In the rows, zero is written as 128.
Known rows, with every step that occurs
V, Z, M, T, R: [ 88 145  80 141 119 132 104 125 118 166 134 157 142 129 162 137 150  96
 156 138 147 208  81  75 149 156 105  65 151 137  69  83  92 211  88 140
 109 145  68 164  98]
K, M, T, R, V: [130 155  85  77 118 149  61 123 134 153 111 108 134 140 134 156  99 145
 100 144 122 111 131 162 150 150 129 112 143  63  96  78 102 163 127 118
 107 154 108 170 109]
M, K: [140 142 156 157 169 149 132 110 114 139 165 159  81 188 132 152 125 120
 138  56 137 135 125 162 120 137  96  98 120 141 149 159 145  81 106 126
 173 126 158 132 141]
Z, M: [143 115 128 139  91 103 131 115 162 142 114 173 134 146 172 147 145 161
 167 136 132 163 127  93 123 118 133  68 110 133 155 123 113 114 124 147
 166 160 149 159 113]
F, R, V: [ 97 140 130  74 164 107 117 124 178 116 110 107 134 152 137 101 109 114
 140 151 134  98 137 119 126 139 136  77 153  73 128 167 126 123 164 110
 109 168 119 132  99]
L, M: [140  77 121 119 147 112 136 164 123 120 107 167 156 139 148 155 145 169
 135 115 133 145 132 118 127 109 154 141 122 117 122  99  83 111  81 118
 109 138 138 142 143]
T, R, V, Z: [ 95 159  65  92 125 104 101 110  94 139 144 100 109 162 126  90  74  58
 203 107 115 129 135 122  94 158 113  94 162  81  66 131  70 126  83 107
  37 172  91 161  90]
R, L, M: [165 112 140  91 101 130 143 168 150 144 120 141 164 142 140 139 133 160
 153 127 104 100 139 127 126  94 138 100  88 105 128  91  84  97 102 128
  95 123 141 114 146]
R, F, M, T, V: [140 126 138 108 104 140  82 124 163  83  92 118 115 101  93 115 142  98
 100 163 153  89 122 156  90  90 137 158 125 134 111 122 130 150 186 133
 107 142 117 147 113]
M, T, V, R: [115 124 126 186 148 190 110 153 157 107 121 115 164 102 104 146 111  84
  62 177 173 175  96 144 103 149 138 166 188 140 110 151 153 166 151 122
 144 142 109 150 153]
Z, V, R, L, T: [111 134 109 148 108 159 165 152 116 158 152 133 151  83 147 108  94 172
 167 171 102 103 130 112 168 155  79 101 123 130 194 129 132 102 104 123
 137  90 146  92  97]
Z, V, T, L, M, K: [163  86 116 150 143  77 202  70 109  90 159 133  91 151 118 138 161 193
 128  41  90 140 147 130 188 160 116 136 128 139 144  93 148 130  57 185
 155  35 148  88 112]
V, T, M, K: [121 105 154 137 150 154 215 109 115 108 158 152 109 163 130 129 139 109
 133  78 103 159  93 110 126 153 112 149 120 164 136 134 134 139 128 172
 177 116 156 108 132]
Z, M, K: [156 147 143 151 129 127 146  96 143 158 141 170  76 191 158 162 156 136
 149  98 125 166 123 120 151 132 104  56  87 145 164 121 143  98 115 164
 180 130 166 148 120]
V, T: [ 87  84 141 136 124 113 170 132 156 108 123 156 163 121 139 140 159 142
 171  68 157 146 107 107  87 132 119 111 181 149 137 152 112 124 114 125
 175 170 129 135 121]
R, T: [117 115 170 132 116 110 131 138 136 145 127 121 147 131 138 138 118 152
 151 116 155 101 140 128 110  92 150 143 145 143 131 174 150  97 130  91
 150 155 129 123 174]
K, M, T, R, L: [153 182 128  97 110 181  64 158 140 172 112 111 172 126 140 168 115 177
  89 138 108 112 126 155 150 132 105  88 109  83 104  73 119 157 140 118
 131 120 116 146 121]
M, T: [112 107 138 156 130 154 116 136 181 137 126 164 155 125 137 158 150 156
 119 112 162 150 106 138 131 128 120 103 173 136 119 136 133 143 124 110
 168 144  97 141 149]
Z, V: [118 116 122 167 120  95 130 117 132 134 167 164 117 157 167 134  99 162
 160  96 111 151 155 111 144 145 126 106 140 140 167 150 126 105  81 123
 163 150 148 148 104]
V, R, F: [123 142 159 170  98 166 115 149  97 114 134 104 162  74 144 129 128 107
 125 132 144 109 121 136  50 148 103  94 120 150 164 183 145  69 165 109
 166 153 160 130 101]
L, T: [104  90 109 138 155 130 142 149 122 130 110 191 123 117 135 124 139 174
 163 113 151 129 118 131 141 102 110 123 160 129 166  94 107  95  89 114
 136 116 136 121 159]
R, T, M, K: [143 136 186 139 144 156 182 121  96 141 168 119  92 175 132 131 101 117
  95 118 105 126 123 131 149 107 155 186  77 169 130 162 175 113 145 133
 151 102 153  91 188]
Z, V, T, L, M: [158  61 104 140 117  51 194  93 136  87 129 137 142 114 134 128 165 214
 145  84  98 146 139 102 164 140 148 145 147 126 148  98 121 146  65 169
 143  72 132  97 112]
T, L, M: [196  83 114 138 138  95 133 110 128 106 109 139 146 117 125 128 164 183
 114 102 127 133 156 144 141  96 155 146 115 117 124  88 115 108  94 159
 115  85 130 110 171]
F, R, T: [ 88 129 177 114 180 118 133 156 157 127 126  93 169 125 142 137 127 137
 114 147 172  94 126  98 134 103 161 130 150 133 123 198 171 129 172  77
 150 157 110 104 151]
L, T, R, F, M, K: [117 162 114  86 169 171 108 129  38 150  99 140  56 116 119 118 135 118
 134 108 120  73 127 166 160 132  68 136  82 147 106  72  98  97 133 131
  86  61 137 111  81]
Z, M, T, L: [184 118 126 165  89 108 127  76 200 141 112 150 134 104 125 141 188 182
 117 148 146 161 135 139 166 112 128  70 135 137 134 103 158 164 147 190
 179  99 100 122 152]
R, F, M: [134 118 162  98 100 118 100 130 129  98  97 136 119  92 134 112 160 128
 165 121 135  61 136 148  79  99 112 123  91 151 141 148 111  89 168 117
 125 146 147 141  88]
R, L, T, V, Z: [122 136  85 119 130 101 131 148 128 107 138 129 113 146  80  75 100  90
 192 129 122  98 117 139  95  71 106 112 147  82 162  74  95 107 103 123
  49 138 139 113 155]
K, M, T, V: [150 114 120 142 137 139  69 136 163  89 113 140 137 155 106 166 120 159
  61 133 148 149 118 157 129  93 155 151 150  93 152  85 140 175 130 120
 147 156 143 184 158]
V, Z: [ 93 109 113 155 142 108 121 135 114 101 163 157 129 136 135 104 144 108
 204  74 146 151  94 107  77 127  98  99 160 130 134 143 107 116  76 102
 107 177 116 158 127]
R, L: [150 158 148 119  96 137 128 138 170 154 137 129 147 150 143 121 117 137
 174 111 115  94 150 142  96 108 101  70 115 111 140 147 122  75 128 121
 137 150 143 124 140]
T, V: [153 128 117 155 139 111 113 115 146 105 118 138 111 171 113 121  80 105
 122 109 143 153 147 139  85  95 159 152 155 112 133 142 119 107 125 123
 131 169 150 156 157]
R, F, M, T, L: [176 107 142 124  90 121  94 100 159  99  91 117 126  47  96 110 201 165
 117 140 156  70 138 182 118  98 110 122 115 145 117 124 166 139 193 157
 143  91 100 120 123]
F, M, T, R: [109 121 114 102 153 171  91 134 137 153  82 141 140  99 141 143 160 137
 122 164 164 146 103 128 157 154 112 158 151 147  30 115  93 203 125 129
  98 120  65 159 107]
L, T, V, R, M: [128 112 113 143 130 134 119 152  89 102 104 114 122  89  78 109 102  81
  76 169 133 145 135 132 104 109 159 217 139 122 189 131 144 111 158 127
 133 119 169 106 163]

Rows
[151 197 132 129 147 137 103 107  54 171 152 115  55 193 128 157  94  77
  83  51  93 153 165 157 132 163 117 146  96 135 112 158 134  82 129 117
 156 106 149 125 123]	T, R, M, K
[119 144 108 127 149 168  59 158 110 156 116 138 156 125 155 180 131 180
  68 125 140 162 113 139 155 148 128 129 139 102  97  70 112 171 111 105
 147 131  98 170 127]	K, M, T, R
[190  82 146 126 120  76 161 121 124 116 105  95 152 110 114 134 150 193
 114 124 130  99 158 142 148  66 188 190 113 131 106 112 144 112 111 133
  96  78 118  85 202]	R, T, L, M
[ 96 124 138 176  94 140 116 130 120 148 156 129 145  79 133 148 127 130
  76 150 109 168 125 117 150 184 128 156 140 156 175 180 172 149 140 115
 191 127 118 122 102]	Z, V, R, M, T
[ 98 105 159 136 104 200  97 158 130 105  98 113 172  16 120 137 191 126
 112 190 169  92  89 151  93 149  94 132 122 174 116 161 147 151 188 116
 140 121 109 142  77]	V, R, F, M, T
[104  83 147 116 140 150 106 137 186 117  93 163 143  83 125 141 193 158
 142 156 166 120  95 132 135 123 115 141 152 147  97 132 120 172 133 124
 134 134  90 156 117]	F, M, T
[175  93 106  74 122  83 199  63 140  87 116  98  98 153  73 113 160 137
 145  70 104  82 145 175 153 141 135 116 136  96 118  89 126 105  93 192
 110  76 136  89 132]	R, V, T, L, M, K
[110 150 136 113 159 120  85 132 184 102 104 106 129 142  86 131 114  73
  29 151 142 153 139 117 141 113 179 163 154  98 131 167 167 171 218 106
 151 149 103 116 142]	F, R, M, T, V
[129 124  77  61 123 141 109 139 135 164  89 119 151 140 132 142 102 131
  94 167 117 133 135 135 176 138 152 131 154  83  34  66  55 173  88 131
  54 112  72 142 104]	L, M, T, R, V
[122 155 159 155 141 165 129 123  80 137 161 116  92 129 112 148 139  76
  87  98 118 136 130 154 110 172 105 148 106 161 169 195 182  76 149 122
 179 121 176 113 125]	V, R, M, K
[111 117 165 170 116 142 192 139  93 140 166 102 154  90 162 113  71 138
 108 202  95 143 127  73 145 149 164 215 100 176 143 186 171 156 133 134
 146 118 142 104 140]	Z, V, R, T, M
[ 95 118  89  98 111  82 133 112 135  96 156 126 114 146 117  85 107  84
 228  98 123 106 122 127  80 128 114  80 162  85 132 141  96 103  85 115
  65 193 112 151 113]	R, V, Z
[125 163 115  92 173 130 123 154 181 115 103 110 131 146 107  95  96 115
 112 181 135  86 139 130 148  82 134 115 138  74 150 101 128 128 174 108
  94 110 133  83 144]	F, R, L, T, V
[143 168 125 132  64 154  83 120 118 182 106 132 137 114 158 165 126 121
  99 156 131 157 139 112 144 138 117  54 102 137  98  92 113 148 170 144
 152 130  93 139  81]	Z, M, T, R, F
[136  82 116 135 142 144 163 145 106 121 120 198 129 123 147 104 110 162
 127 161 106 162 117 105 158  98 141 174 123 141 152  67 100 134 118 140
 128  95 143 111 171]	L, T, M
[121 148 172 178 145 169 202 116  71 154 203  92  98 131 149 125  72 123
  88 167  84 137 122 106 169 181 136 200  84 191 151 196 208 138 131 139
 153  89 161  96 132]	Z, V, R, T, M, K
[142 108 174 129 116 131 169 136 130 137 140 129 139 134 141 120  99 137
 117 156 107 136 130  99 119  89 187 202 106 161 119 157 143 134 153 118
 130 139 134 106 190]	R, T, M
[106 137 154 109 161  92 106 136 143 120 123 121 134 135 134 131 137 117
  95 115 113 125 148 101 117 127 155 134 124 118 161 191 151 113 186  93
 163 157 135 113 114]	F, R, M
[108 131 130 143 134  83 130 136 129  96 151  92 119 149  88 103  89  70
 168 118 155 119 127 120  72  79 165 185 163 125 123 158 134 127 108  98
  71 184 112 142 177]	R, T, V, Z
[124 125 155 156 112 138 121 144 100 132 131 114 148  86 118 135 133  99
 102 132 121 145 129 131  80 155 134 164 126 149 164 199 151  91 163 111
 166 159 153 131 126]	V, R, M
[ 94 121  49  66 130 124 105 142 109 136 121 119 147 128 116 122 118  90
 138 148 127 141  99 109 150 150 137 127 152  76  34  55  43 189  58 117
   6 132  48 149  96]	L, M, T, R, V, Z
[143 141  84 114  96  90 139 124 150 123 122 148 105 142  99  73 121 100
 213 175 108 120 110 103 116  77 110  77 108  90 174  43 101 127 117 161
  57 138 149 119 132]	R, L, T, V, Z, M
[141 137 148 131 110 157 101 141 108  71  92  82 130  69  94  94 118  61
 113 189 146  93 126 140  44 122 125 181 109 146 133 165 130 118 194 133
  96 153 158 153  89]	T, V, R, F, M
[119 167 104 113 162 136 123 124  32 171 126 146  48 170 113 146 104 101
  96  64 105 136 159 156 179 143 110 164 105 129 139  92 127  81 114 125
 138  68 145  92 136]	L, T, R, M, K
[ 97 140 132 111 162  64 132 120 168 107 131  79 138 146 112 100 125  72
 146 192 157 139 112  48 121  95 182 123 120 118 131 154 154 188 164 110
  75 187 117 136 131]	F, R, T, V, Z, M
[132 158 124  88 112 141  76 132  82 135  96 111 117 108 143 116 128 102
 147 134 132  90 150 129  88 137 115 135  94 143  74 134  90 112 155 118
  88 129 123 147  68]	T, R, F, M
[105 153 145  85 128 156 137 111  76 128 105 102  87 127 110 129 156  87
 142  76 134  85 121 144 106 175  69 120 111 159  81 136 113 121 152 141
 133 103 127 127  47]	V, T, R, F, M, K
[176 127 124  97 108 141 118 156 198 126 101 122 171 146  99 144 118 123
  84 169 122 119 132 152 148  88 157 144 119  93 100  68 101 166 126 138
  77 113 115 119 164]	R, L, M, T, V
[157  99 142 171 118  92 172 125 103 120 144  68 163  66 131 120 129 196
 100 176 115 114 151 115 167 137 170 198 111 142 136 147 172 139  94 140
 112  56 126  82 153]	Z, V, R, T, L, M
[ 92 119 159 182 125 131 156 147 114 145 161  97 158  86 155 136  96 147
 144 165 132 117 135  92 135 158 139 161 138 167 165 206 180 121 116  96
 158 137 131 121 123]	Z, V, R, T
[122 175 122 136 104 176  76 143 109 162 121 121 143 116 144 157  99 116
  80 109 148 132 137 145 115 133 107  95 137 139  79 118 112 136 157 101
 145 126  91 128 112]	M, T, R, F
[117 169 161  96 156 133 126 151 189 146 128 102 172 146 152 116 124 130
 133 147 127  90 140 122 121 125 109  61 113  98 134 171 136 113 183  97
 138 142 127 103 110]	F, R, L
[166 114 125 176 130 122 114  98 176 123 124 143 140 105 115 138 164 174
 108 100 158 137 137 170 147 112 119 107 171 132 112 131 163 145 134 146
 177  89  85 115 178]	M, T, L
[132 117 125 142 173 170 182 125  75 129 148 187  68 167 132 121 120 144
 108 119  93 150 105 134 178 116 120 166  89 144 159  73 128 118 106 153
 143  66 169  97 173]	L, T, M, K
[120 158 102 104 102  89 150  66 136 131 168 140  55 186 122  93 136  76
 221  98 102 128 118 127 128 148 102  30 100  95 168 120 125 102  92 161
  90 167 147 158  87]	R, V, Z, M, K
[111 115 108 152 108  79 132 117 136 122 140 176 133 137 156 121 161 120
 213 124 133 170  97  73  99 125 121  60 109 127 154 116 104 134  93 141
 112 181 127 169  95]	V, Z, M
[105 168 123 126 119 102 160  81  60 156 172 109  62 182 123 156 102 100
 120  33  75 168 165 113 161 210 109 145 125 148 136 158 144 109 114 142
 183  97 144 112  75]	Z, V, T, R, M, K
